What can hang from each mark:
giva: belig dobu
nikiza: kematab
rogev: giva
vukuz: kematab
nena: rogev vinel
vinel: gozag nena nikiza vukuz
gozag: rogev
kematab: nikiza
belig: giva

Every row comes from one small tree of marks. The marks that hang from a mark follow it in brackets, in alphabetical order. Every link used is in the known rows. Which tree was each row made from?
Known rows:
giva{belig dobu}: [ 0.11 -0.02  0.01  0.23 -0.18  0.06 -0.43 -0.24  0.18  0.19  0.09  0.30
  0.00 -0.29  0.02  0.24  0.06 -0.40 -0.21 -0.21]
rogev{giva{dobu}}: [ 0.31  0.09 -0.05  0.31 -0.18  0.05 -0.40 -0.14  0.11  0.17  0.04  0.32
 -0.01 -0.22  0.02  0.23  0.09 -0.41 -0.47 -0.02]
nena{vinel{gozag{rogev} vukuz}}: [ 0.32 -0.13 -0.01  0.38 -0.35 -0.30 -0.23  0.01  0.14 -0.06  0.08 -0.22
  0.21 -0.25  0.00  0.07  0.07 -0.15  0.17 -0.43]
vinel{vukuz}: [ 0.41 -0.07  0.11  0.10 -0.22 -0.11 -0.53 -0.18  0.16 -0.01  0.08  0.04
  0.14 -0.30  0.01  0.16  0.28 -0.26 -0.26 -0.22]
gozag{rogev}: [ 0.40 -0.20  0.02  0.61 -0.36 -0.23 -0.55 -0.08  0.26  0.09  0.03  0.17
  0.13 -0.32  0.04  0.18  0.05 -0.32 -0.43 -0.25]
nena{vinel{gozag vukuz}}: [ 0.32 -0.01  0.10  0.09 -0.21 -0.27 -0.22 -0.08  0.14 -0.08  0.10 -0.18
  0.18 -0.32 -0.01  0.08  0.23 -0.14  0.18 -0.40]
vinel{gozag nena}: [ 0.16 -0.02  0.18  0.49 -0.29 -0.25 -0.21 -0.07  0.39 -0.03  0.12  0.00
  0.13 -0.37 -0.04  0.22  0.13 -0.22 -0.23 -0.41]
nena{rogev{giva} vinel{gozag vukuz}}: [ 0.42 -0.03 -0.06  0.27 -0.16 -0.18 -0.10  0.21 -0.11 -0.01  0.08 -0.17
  0.11 -0.19  0.02  0.24  0.10 -0.12 -0.07 -0.41]
nena{rogev}: [ 0.45 -0.16  0.09  0.47 -0.20 -0.25 -0.49  0.07  0.14  0.10  0.05  0.16
  0.07 -0.38  0.01  0.36  0.13 -0.24 -0.46 -0.26]
rogev{giva{belig dobu}}: [ 0.16  0.05 -0.12  0.25 -0.14  0.21 -0.37 -0.18  0.06  0.23  0.06  0.36
 -0.04 -0.18  0.05  0.23  0.01 -0.46 -0.42 -0.18]
vinel{gozag{rogev} nena nikiza{kematab}}: [-0.25 -0.20 -0.05  0.63 -0.47 -0.12 -0.14 -0.04  0.21 -0.10  0.17 -0.25
  0.25 -0.03 -0.05  0.29  0.10 -0.13 -0.10 -0.57]
nena{rogev vinel{gozag nikiza{kematab}}}: [-0.06 -0.18 -0.04  0.30 -0.23 -0.24 -0.10  0.12 -0.06 -0.07  0.15 -0.28
  0.18 -0.13 -0.04  0.35  0.20 -0.02  0.10 -0.57]
rogev{giva{belig}}: [ 0.31 -0.05 -0.06  0.28 -0.13  0.12 -0.44 -0.16  0.09  0.17  0.06  0.33
  0.03 -0.24  0.08  0.18  0.08 -0.40 -0.57 -0.36]
vinel{nena}: [ 0.14 -0.09  0.15  0.47 -0.25 -0.25 -0.41 -0.13  0.37  0.03  0.06  0.15
  0.15 -0.40 -0.02  0.20  0.19 -0.26 -0.41 -0.34]
nena{vinel{gozag}}: [ 0.30 -0.03  0.11  0.30 -0.21 -0.35 -0.24 -0.06  0.25  0.00  0.09 -0.01
  0.13 -0.41 -0.02  0.11  0.15 -0.20  0.01 -0.41]
vinel{gozag nena{rogev} nikiza}: [-0.12 -0.16  0.11  0.67 -0.27 -0.24 -0.10  0.15  0.20 -0.07  0.11 -0.18
  0.17 -0.28 -0.06  0.37  0.13 -0.11 -0.19 -0.54]
vinel{nikiza}: [ 0.08 -0.13  0.09  0.34 -0.21 -0.13 -0.49 -0.18  0.19  0.00  0.06  0.10
  0.16 -0.32  0.00  0.17  0.29 -0.26 -0.34 -0.31]
nikiza{kematab}: [ 0.31 -0.08  0.03  0.13 -0.26 -0.10 -0.52 -0.21  0.15  0.04  0.14  0.12
  0.11 -0.20  0.00  0.28  0.26 -0.26 -0.37 -0.26]
kematab{nikiza}: [ 0.13 -0.13  0.06  0.33 -0.19 -0.09 -0.54 -0.16  0.18  0.00  0.10  0.16
  0.13 -0.22 -0.01  0.35  0.28 -0.30 -0.42 -0.28]
belig{giva{dobu}}: [ 0.06  0.09 -0.03  0.19 -0.23 -0.01 -0.28 -0.19  0.22  0.16  0.10  0.32
  0.02 -0.30 -0.03  0.18  0.05 -0.45 -0.12 -0.01]
nena{rogev{giva{belig dobu}}}: [ 0.21 -0.04 -0.15  0.40 -0.12  0.17 -0.31  0.06 -0.07  0.26  0.05  0.30
 -0.07 -0.17  0.05  0.40 -0.08 -0.38 -0.45 -0.21]
vinel{gozag nikiza vukuz{kematab}}: [-0.05 -0.02  0.13  0.03 -0.27  0.13 -0.30 -0.15  0.00 -0.18  0.16 -0.34
  0.18 -0.03 -0.05  0.32  0.36 -0.22  0.04 -0.40]
vinel{gozag{rogev} nikiza{kematab}}: [ 0.00 -0.18 -0.08  0.47 -0.42 -0.06 -0.27 -0.08  0.11 -0.06  0.17 -0.19
  0.20 -0.03 -0.02  0.26  0.12 -0.17 -0.11 -0.45]

Which tree is each row?
[ 0.25 -0.12 -0.01  0.65 -0.20 -0.16 -0.29  0.17  0.11  0.10  0.03  0.16
  0.08 -0.27  0.02  0.37  0.06 -0.24 -0.66 -0.34]
vinel{nena{rogev{giva}}}
[ 0.41 -0.05 -0.04  0.48 -0.16 -0.25 -0.11  0.23  0.00  0.06  0.06  0.00
  0.07 -0.28  0.02  0.27  0.02 -0.17 -0.23 -0.41]
nena{rogev{giva} vinel{gozag}}
[-0.10 -0.04  0.07 -0.02 -0.22  0.02 -0.25 -0.08 -0.05 -0.20  0.17 -0.35
  0.19  0.03 -0.05  0.42  0.34 -0.18  0.21 -0.49]
nena{vinel{gozag vukuz{kematab{nikiza}}}}
[ 0.32 -0.17 -0.17  0.58 -0.27  0.08 -0.44 -0.07  0.08  0.19  0.03  0.29
  0.07 -0.17  0.09  0.17 -0.08 -0.41 -0.58 -0.38]
gozag{rogev{giva{belig}}}
[ 0.24 -0.03 -0.12  0.44 -0.13 -0.16 -0.25  0.14 -0.06  0.18  0.01  0.19
  0.00 -0.25  0.02  0.31  0.01 -0.27 -0.26 -0.16]
nena{rogev{giva{dobu}} vinel}
[ 0.07 -0.18 -0.10  0.49 -0.12 -0.20 -0.26  0.16 -0.10  0.05 -0.01  0.03
  0.15 -0.24  0.03  0.23  0.16 -0.16 -0.34 -0.43]
nena{rogev{giva} vinel{nikiza}}
[ 0.01 -0.25  0.02  0.46 -0.15 -0.35 -0.33  0.10  0.03  0.01  0.02 -0.04
  0.18 -0.35  0.00  0.24  0.21 -0.11 -0.13 -0.46]
nena{rogev vinel{nikiza}}
[ 0.20 -0.16  0.10  0.41 -0.25 -0.23 -0.34  0.10  0.13 -0.02  0.07 -0.08
  0.16 -0.30 -0.02  0.34  0.18 -0.14 -0.28 -0.37]
vinel{nena{rogev} vukuz}
[-0.22 -0.24 -0.01  0.47 -0.28 -0.15 -0.28  0.06  0.06 -0.04  0.13 -0.12
  0.20 -0.12 -0.04  0.45  0.24 -0.09 -0.32 -0.51]
vinel{nena{rogev} nikiza{kematab}}
[ 0.00 -0.19 -0.04  0.41 -0.35 -0.24 -0.18 -0.01  0.07 -0.13  0.08 -0.34
  0.27 -0.18  0.00  0.05  0.15 -0.10  0.25 -0.52]
nena{vinel{gozag{rogev} nikiza vukuz}}
[ 0.03 -0.22  0.01  0.25 -0.16 -0.27 -0.32  0.09 -0.08 -0.06  0.03 -0.21
  0.22 -0.26  0.00  0.21  0.28 -0.06  0.03 -0.46]
nena{rogev vinel{nikiza vukuz}}
[-0.16 -0.04  0.10 -0.01 -0.23 -0.03 -0.20 -0.10 -0.04 -0.20  0.12 -0.41
  0.22 -0.08 -0.05  0.23  0.36 -0.14  0.29 -0.52]
nena{vinel{gozag nikiza vukuz{kematab}}}
[ 0.16 -0.09 -0.13  0.47 -0.36  0.07 -0.21  0.00 -0.02 -0.07  0.09 -0.20
  0.20 -0.02  0.03  0.14  0.10 -0.23 -0.21 -0.38]
vinel{gozag{rogev{giva}} nikiza vukuz}
[-0.12 -0.17 -0.04  0.12 -0.21 -0.20 -0.36 -0.17  0.05 -0.05  0.10 -0.07
  0.22 -0.17 -0.01  0.16  0.34 -0.13 -0.04 -0.47]
nena{vinel{nikiza{kematab}}}
[-0.10 -0.21 -0.12  0.44 -0.39 -0.23 -0.17 -0.04  0.07 -0.08  0.14 -0.26
  0.25 -0.07 -0.01  0.17  0.12 -0.09  0.13 -0.56]
nena{vinel{gozag{rogev} nikiza{kematab}}}
[ 0.01 -0.04  0.01 -0.04 -0.29  0.05 -0.25 -0.18  0.00 -0.16  0.21 -0.32
  0.22 -0.01 -0.05  0.25  0.36 -0.12  0.07 -0.42]
vinel{gozag nikiza{kematab} vukuz}
[ 0.31 -0.03 -0.16  0.61 -0.32  0.02 -0.41 -0.06  0.11  0.19  0.02  0.28
  0.03 -0.14  0.04  0.22 -0.07 -0.42 -0.48 -0.04]
gozag{rogev{giva{dobu}}}
[-0.10 -0.13 -0.08  0.84 -0.39 -0.06 -0.10  0.05  0.19 -0.03  0.07 -0.09
  0.20 -0.11  0.00  0.18  0.01 -0.23 -0.37 -0.50]
vinel{gozag{rogev{giva}} nena nikiza}
[ 0.23 -0.05 -0.07  0.60 -0.40 -0.05 -0.14  0.06  0.16 -0.04  0.09 -0.14
  0.18 -0.09  0.01  0.18  0.00 -0.23 -0.28 -0.41]
vinel{gozag{rogev{giva}} nena vukuz}
[-0.15 -0.05  0.12  0.30 -0.30 -0.10 -0.14 -0.10  0.22 -0.17  0.13 -0.29
  0.25 -0.21 -0.06  0.17  0.29 -0.12  0.02 -0.50]
vinel{gozag nena nikiza vukuz}
[-0.11 -0.09 -0.02  0.14 -0.25 -0.19 -0.16 -0.12  0.07 -0.10  0.16 -0.22
  0.22 -0.14 -0.04  0.18  0.28 -0.08  0.14 -0.54]
nena{vinel{gozag nikiza{kematab}}}
[ 0.38 -0.06 -0.13  0.41 -0.32 -0.15 -0.17  0.06  0.01 -0.02  0.06 -0.15
  0.18 -0.14  0.04  0.06  0.02 -0.20 -0.04 -0.40]
nena{vinel{gozag{rogev{giva}} vukuz}}
[-0.25 -0.06  0.04  0.12 -0.34 -0.01 -0.12 -0.14  0.11 -0.20  0.21 -0.38
  0.27 -0.01 -0.07  0.26  0.34 -0.07  0.08 -0.54]
vinel{gozag nena nikiza{kematab} vukuz}
